In the rows, 128 means zero.
Known rows, with every way that one mark hangs from another
{J_676 J_314 J_491}: [118 137 121 113 117 129 154 129 127 105 104 101 143 174 150 124  97 123
 135 125]
{J_590 J_463 {J_731 {J_314 {J_676 J_491}}}}: [ 90 161 100  83 100  93 212 171 125 128 192  97 164 179 156 157  86 130
 133 120]
{J_108 {J_463 {J_590 {J_731 J_314}}}}: [124 153 122  92 122  98 208 125 108 110 108 102 152 151 126 139 142 130
 123 101]
{J_108 {J_463 {J_590 {J_731 {J_314 {J_676 J_491}}}}}}: [117 135  99  68 108  98 245 138 130 107 142  92 158 180 138 145 108 125
 134 113]
{J_463 J_108 {J_590 {J_731 J_314}}}: [117 169 125  95 110  93 209 122  93  94 124 105 127 148 134 117 158 129
 133 122]
{J_731 J_314 {J_590 J_463}}: [100 199 119  99 108 106 153 153 107 137 156  95 177 137 149 149 120 134
 127  95]
{J_731 {J_314 {J_676 J_496}} {J_590 J_463}}: [ 99 157 107  70 111 114 173 153 108 127 158  94 179 152 148 155 117 146
 141  99]
{J_108 {J_463 {J_590 {J_731 {J_314 J_676}}}}}: [121 138 109  76 113 100 225 131 122 116 122  93 158 146 133 142 144 131
 130 107]
{J_731 {J_314 {J_676 J_491}} {J_590 {J_463 J_108}}}: [ 98 194  89  83  91  99 178 168 118  99 185  84 167 191 162 147  94 126
 145 117]
{J_676 J_314 J_491 J_496}: [119 114 121 101 123 137 154 120 115  92  98 107 144 191 143 123  94 134
 142 121]
{J_590 J_463 J_731}: [100 158 132 119 124 103 166 158 128 139 150 105 150 147 140 129 110 141
 117 115]
{J_314 {J_676 J_491 J_496} {J_731 {J_590 J_463}}}: [102 165 120  81 108 119 169 149 135 122 151  69 165 183 144 135  74 141
 138 123]
{J_590 J_463 {J_731 J_314}}: [ 96 172 125 109 117  91 180 156 105 136 160 106 155 151 145 153 121 133
 123 110]
{J_314 {J_676 J_496} {J_731 {J_590 J_463}}}: [105 165 128  90 113 122 154 141 127 133 132  72 162 145 140 135 109 148
 134 118]
{J_314 J_676 J_731}: [113 143 135 111 104 111 158 125 137 134 120  79 135 120 142 130 140 138
 130 128]
{J_463 J_108 J_590}: [128 170 136 115 106 113 166 110 112  91 100 101 129 126 134  94 153 131
 136 128]
{J_731 {J_314 {J_676 J_491 J_496}} {J_590 J_463}}: [ 97 161  98  63 106 116 188 158 118 113 171  92 182 191 153 155  83 139
 144 105]
{J_731 {J_314 J_676} J_590}: [101 147 110  78 107 111 182 145 126 138 146  94 168 142 145 145 136 134
 132  96]
{J_108 J_463}: [124 134 126 125 119 112 139 126 135 114 100 100 152 153 132 138 137 136
 122 100]

Rows
[120 146 130  94 128 142 147 115 118 101  83  77 145 196 135 123  85 136
 138 123] | {J_676 {J_314 {J_731 J_590}} J_491 J_496}
[104 141 109  65 104 103 252 140 124 116 158 100 151 156 143 129 109 126
 135 122] | {J_463 {J_590 {J_731 {J_314 {J_676 J_491}}}}}
[112 156 133  87 119 100 215 124 105 127 126 107 143 122 134 124 146 133
 125 114] | {J_463 {J_590 {J_731 J_314}}}
[107  99 114  84 108 122 182 133 138 105 135 106 149 178 140 127 100 141
 140 118] | {J_314 {J_676 J_491 J_496}}
[111 202 123 108 117 132 138 145 123 122 119  66 159 177 154 132  73 123
 132 130] | {J_676 {J_314 {J_731 {J_590 J_463}}} J_491}
[115 203 134 119 124 131 123 138 116 132 104  68 154 149 149 132 104 127
 128 123] | {J_676 {J_314 {J_731 {J_590 J_463}}}}
[105 176 128 129 115  95 155 159 117 108 147 100 137 169 137 125 119 136
 126 125] | {J_590 {J_463 J_108} J_731}
[103 188 119 115 109  80 168 159  96 105 161 103 141 174 146 145 140 135
 131 118] | {J_590 {J_463 J_108} {J_731 J_314}}
[115 157 114  79 105  96 225 129 107  99 140  96 132 148 138 121 154 131
 139 128] | {J_463 J_108 {J_590 {J_731 {J_314 J_676}}}}
[104 205 142 116 115 113 133 140 126 143 128  73 159 135 141 130 114 137
 121 114] | {J_314 {J_731 {J_590 J_463}}}
[104 196 100  91  96  97 165 162 110 113 169  84 165 157 156 146 131 134
 142 112] | {J_731 {J_314 J_676} {J_590 {J_463 J_108}}}
[123 133 134 106 118 134 144 112 109  92  84  87 129 188 142 126 103 133
 142 136] | {J_676 {J_314 J_731} J_491 J_496}
[ 99 174 103  97  98  80 189 162 108 112 173  96 143 167 153 151 130 135
 137 124] | {J_590 {J_463 J_108} {J_731 {J_314 J_676}}}
[108 201 121 108  98 106 141 149 129 118 142  62 151 150 148 128 123 137
 136 130] | {J_314 J_676 {J_731 {J_590 {J_463 J_108}}}}
[113 219 135 126 108 103 121 143 115 110 131  70 145 159 143 119 127 136
 130 124] | {J_314 {J_731 {J_590 {J_463 J_108}}}}
[110 200 121 120 112 111 131 153 120 111 140  92 158 161 143 118 116 137
 130 112] | {J_731 {J_590 {J_463 J_108}}}
[ 98 103 105  66 110 102 224 145 119 109 160 105 151 198 137 151 104 143
 139 113] | {J_590 {J_731 {J_314 {J_676 J_491 J_496}}}}
[112 180 125  96 121 140 142 136 110 107 109  74 158 194 147 133  70 134
 139 127] | {J_676 {J_314 {J_731 {J_590 J_463}}} J_491 J_496}
[111 177 123  95 106 113 142 139 115 102 132  69 148 173 141 128 119 146
 143 129] | {J_314 {J_676 J_496} {J_731 {J_590 {J_463 J_108}}}}
[105 212 114 105 104  97 144 153  96 104 153  91 161 161 149 141 135 132
 136 105] | {J_731 J_314 {J_590 {J_463 J_108}}}
[124 193 129 113 123 131 115 127  94  88  88  71 142 186 143 123 115 138
 144 135] | {J_676 {J_314 {J_731 {J_590 {J_463 J_108}}}} J_496}
[105 201 109  98  93 105 158 155 137 104 153  61 153 189 153 128  89 129
 140 136] | {J_314 {J_676 J_491} {J_731 {J_590 {J_463 J_108}}}}
